Each row comes from the steps of one walk. Every step used is in the known rows, and no mark comes twice. Write the walk behind each row, first mark first.
In the rows, 128 means zero.
Known rows:
vubisam bubu budiset: [123 155 120 141 129 134 110 124 153 109 146 125 138 148 111 159 125 119
 120 138 105 138 129 120 123 156 150  97  98 126 126]
budiset bubu: [147 123 142 120 132 122 123 152 127 125 123 131 118 125 132 108 133 123
 122 116 102 123 127 125 127 116 134 154 142 126 136]
doza dutek dilo kozo kuperiz fidol: [ 72 110 126 107 104 121 139  50 167 141  91 120 136 129 132 135 118 123
 146 115  97 133 153 136 145 111 123 107  97 123 150]
kozo kuperiz fidol doza dutek: [111 119 175 130 115 125 150  84 149 148  90 128 135 118 122 117 125 104
 142  94  95 135 118 146 141 117 125 117 127 129 126]
kuperiz fidol doza dutek mutik: [ 98 112 191 155 123 139 161 142 132 147  82 139 138 100 114 120 125 104
 130  94 120 127 129 141 162 129 118 115 136 127 105]
tigim bubu kuperiz fidol doza dutek: [138 122 198 153 124 121 194 116 161 144 108 122 142  94 138  97 123  96
 135  59  81 156 105 151 141 131 114  84 135 123 132]
bubu kuperiz fidol doza dutek dilo: [ 89 118 155 150 127 128 170  99 168 140 103 129 140  67 154 117 120 112
 141  80 104 144 136 149 140 130 112  90 111 121 126]
fidol doza dutek dilo: [109 138 126 146 133 118 138 118 153 136  93 128 113  63 148 127 122 116
 137  96  95 134 127 148 151 122 116 124 140 119 133]
bubu kuperiz: [126 130 116 122 129 129 149 108 130 125 147 120 140  96 139 112 125 121
 128 134 122 140 132 125 119 136 121 101 116 131 121]
dutek dilo kozo kuperiz: [ 97 129  77  88 116 113 142  29 147 135 126 112 127 111 133 152 124 133
 139 146 106 121 142 133 136 140 132 102  96 122 149]
dilo kozo kuperiz fidol: [100 102 139  98 108 123 152  56 147 140 121 121 145 178 113 146 130 131
 140 131 122 128 137 128 127 132 135  92  99 128 133]
dilo kozo kuperiz bubu: [130 121  95  75 120 135 114  90 132 127 131 109 125 146 114 147 130 128
 130 155 126 133 135 124 136 117 138 107 101 135 137]
mutik dutek doza fidol kuperiz: [165 125 144 129 122 114 161   4 136 143 103 133 134 140 124 138 128 115
 116 130 178 126 162 147 150 170 106 105 132 138 111]
kozo dilo: [117 124 110 118 126 120 118  98 136 128 135 130 115 120 130 160 128 128
 125 121 111 113 113 122 146 128 134 131 136 132 145]
mutik dutek dilo: [108 127 105 132 125 116 127 100 141 122 113 110 127 100 134 121 126 140
 124  99 167 122 145 144 137 140 123 132 114 125 137]
tigim bubu: [155 136 151 133 127 117 148 113 136 134 130 118 126 125 125 120 126 118
 125 102 104 130 107 139 135 137 130 126 134 123 148]
vubisam bubu kuperiz fidol: [129 118 153 134 122 128 131 104 163 119 136 110 153 141 131 135 126 129
 124 122 137 142 136 138 120 150 144  85  84 126 123]
fidol doza dutek dilo kozo kuperiz: [100 135 100 107 119 109 157  54 162 142  96 117 116  75 134 139 123 117
 147 118  74 136 129 143 154 128 119  99 123 121 140]
doza dutek dilo kozo kuperiz: [ 90 132  85  99 110 113 130  47 154 135 102 112 121  90 136 128 118 121
 143 139  83 133 147 133 148 114 118 117 113 124 152]
doza dutek: [119 131 139 136 121 128 118 148 137 128 104 127 122 108 131 103 121 115
 132 120 104 141 132 127 140 102 115 141 145 131 131]
doza fidol kuperiz bubu: [144 122 131 111 130 134 136  61 139 128 123 123 125 138 137 147 125 109
 121 150 150 127 132 140 145 130 128 105 112 137 134]
kozo kuperiz: [127 134 115 103 119 125 123  64 125 134 133 117 132 117 120 124 125 115
 132 144 112 122 125 132 127 131 135 127 114 131 139]
budiset bubu kuperiz fidol doza dutek dilo: [107 113 167 140 131 121 167 122 166 138  97 135 130  65 161  97 124 105
 136  68  74 139 140 144 139 119 119 114 125 119 131]
dilo kozo: [121 119 118 114 123 119 149 127 138 127 127 127 128 150 125 143 132 141
 133 137 128 136 132 119 132 131 124 100 126 127 125]
dutek doza fidol: [155 114 137 127 130 128 168  52 129 140 112 152 121 143 115 162 129 112
 120 147 153 126 141 129 147 162 118 127 127 133  93]
kozo kuperiz bubu: [140 131 106  88 125 142  97  92 122 127 135 110 127 121 117 131 126 115
 125 148 130 126 129 132 134 115 143 137 102 137 140]
bubu kuperiz fidol doza dutek mutik: [ 98 113 180 149 124 141 185 123 133 143 102 131 150  68 124 104 122  97
 130  98 114 138 132 139 153 136 111  88 123 131  99]
dutek doza fidol kuperiz bubu tigim: [150 122 120 138 135 137 140  58 135 148 106 152 121 173 116 175 125 118
 124 155 153 131 142 138 152 152 121 134 113 134 113]

Write each row's walk:
[134 116 172 135 122 128 179  95 150 138 137 116 152 135 132 110 124 113
 128  88 114 141 117 142 123 141 125  86 107 123 140] | tigim bubu kuperiz fidol
[118 120 119 140 130 128 143  82 138 134 112 129 125 167 122 157 123 118
 129 145 147 132 113 137 143 130 129 127 111 133 131] | doza fidol kuperiz bubu tigim
[176 123 134 115 130 132 133  37 134 135 105 126 128 148 120 145 129 116
 111 136 196 130 164 148 156 154 114 112 119 144 112] | mutik dutek doza fidol kuperiz bubu
[ 88 109 129 107 119 113 175  30 164 149 110 127 135 134 130 172 131 132
 146 103 113 121 132 146 138 150 137  76  93 117 134] | dutek dilo kozo kuperiz fidol doza
[110 114 177 150 126 131 174 129 154 140 106 131 145  97 139 103 125 106
 138  85 100 152 125 138 133 122 112  87 129 129 112] | bubu kuperiz fidol doza dutek
[130 109 192 141 129 123 170 153 152 137 102 135 135  97 144  85 129 101
 132  77  78 148 125 135 134 115 117 114 143 128 119] | budiset bubu kuperiz fidol doza dutek
[ 99 120  92 119 119 108 147  96 149 120 108 110 129 126 130 136 130 153
 128 108 166 130 150 137 140 141 120 101 112 124 134] | mutik dutek dilo kozo
[118 118 129 147 131 119 134 175 128 129 114 141 117 153 116 119 131 130
 129 115 102 128 111 121 127 119 136 174 138 122 131] | budiset bubu tigim
[ 82 107 153 141 122 117 166 115 175 142  81 137 127 124 140 150 127 132
 146  83 106 141 138 143 151 123 117  89 123 117 129] | kuperiz fidol doza dutek dilo kozo
[ 81 124  58 103 122 127 119  81 146 131 118 115 119 147 114 170 123 141
 140 148 122 130 126 132 141 126 140 131  81 123 148] | dutek dilo kozo kuperiz bubu tigim
[ 84 107 132 112 113 106 179  28 162 142  98 110 141 135 121 151 133 139
 139  81 153 125 134 154 140 156 131  78  97 123 129] | mutik dutek dilo kozo kuperiz fidol doza
[128 135 154 148 130 121 144 150 138 136  99 131 118  91 132 115 127 112
 135 101  97 143 115 137 146 117 115 124 156 126 118] | fidol doza dutek
[126 152 115 120 136 155 100 112 139 125 151 134 143 141 133 142 121 108
 124 141 107 135 147 123 126 126 132  87 103 135 148] | fidol kuperiz bubu budiset
[117 135 153 149 129 133 154 146 119 139  89 133 124  66 116 115 124 102
 127 116 106 128 121 137 165 131 115 124 150 130 106] | fidol doza dutek mutik
[124 104 166 122 127 130 154 127 140 130 131 133 144 135 141  99 129 117
 125 100 110 133 140 125 116 127 131 116 115 129 126] | budiset bubu kuperiz fidol
[112 123 106 141 134 140 105 180 125 126 121 132 119 161 111 144 128 136
 128 131 144 136 114 125 133 114 138 154 113 129 125] | kuperiz bubu tigim
[109 132 141 134 120 138 125 140 114 132  97 128 128  79 116 103 119 105
 123 135 118 127 140 126 159 116 112 141 140 133 120] | doza dutek mutik
[147 142 116 126 129 124 124 106 151 111 147 103 139 103 134 130 126 126
 121 141 120 142 129 134 123 156 140  95  96 126 124] | vubisam bubu kuperiz
[107 108 152 131 123 138 157 103 142 133 138 130 154 134 136 117 125 124
 131 111 138 137 139 129 114 135 124  90 102 130 121] | bubu kuperiz fidol
[133 107 180 133 135 125 179 131 145 136 125 136 139 116 141 109 136 115
 129  83 100 135 121 134 120 139 131  97 125 125 114] | budiset bubu kuperiz fidol doza
[152 137 126 122 132 146 140  35 138 131 123 142 144 160 110 154 124 100
 110 135 174 135 168 131 144 167 116  86 109 145 109] | mutik dutek doza fidol kuperiz bubu budiset
[113 111 192 156 124 129 153 150 151 142  89 138 132 130 129 121 128 116
 138  79 112 142 120 141 142 114 119 116 141 125 117] | kuperiz fidol doza dutek
[179 125 133 109 136 143 131  38 137 143 117 142 122 146 131 163 126 106
 116 157 154 127 160 142 152 150 119 113 118 138 116] | dutek doza fidol kuperiz bubu
[109 106 154 108 116 118 178  59 149 147 113 128 139 163 115 157 136 128
 144 112 113 131 118 137 132 143 136  74 108 125 121] | dilo kozo kuperiz fidol doza
[121 122 201 154 124 131 202 108 144 148 101 118 147  69 122  98 120  85
 127  71  91 140 111 149 160 144 112  82 131 126 119] | tigim bubu kuperiz fidol doza dutek mutik
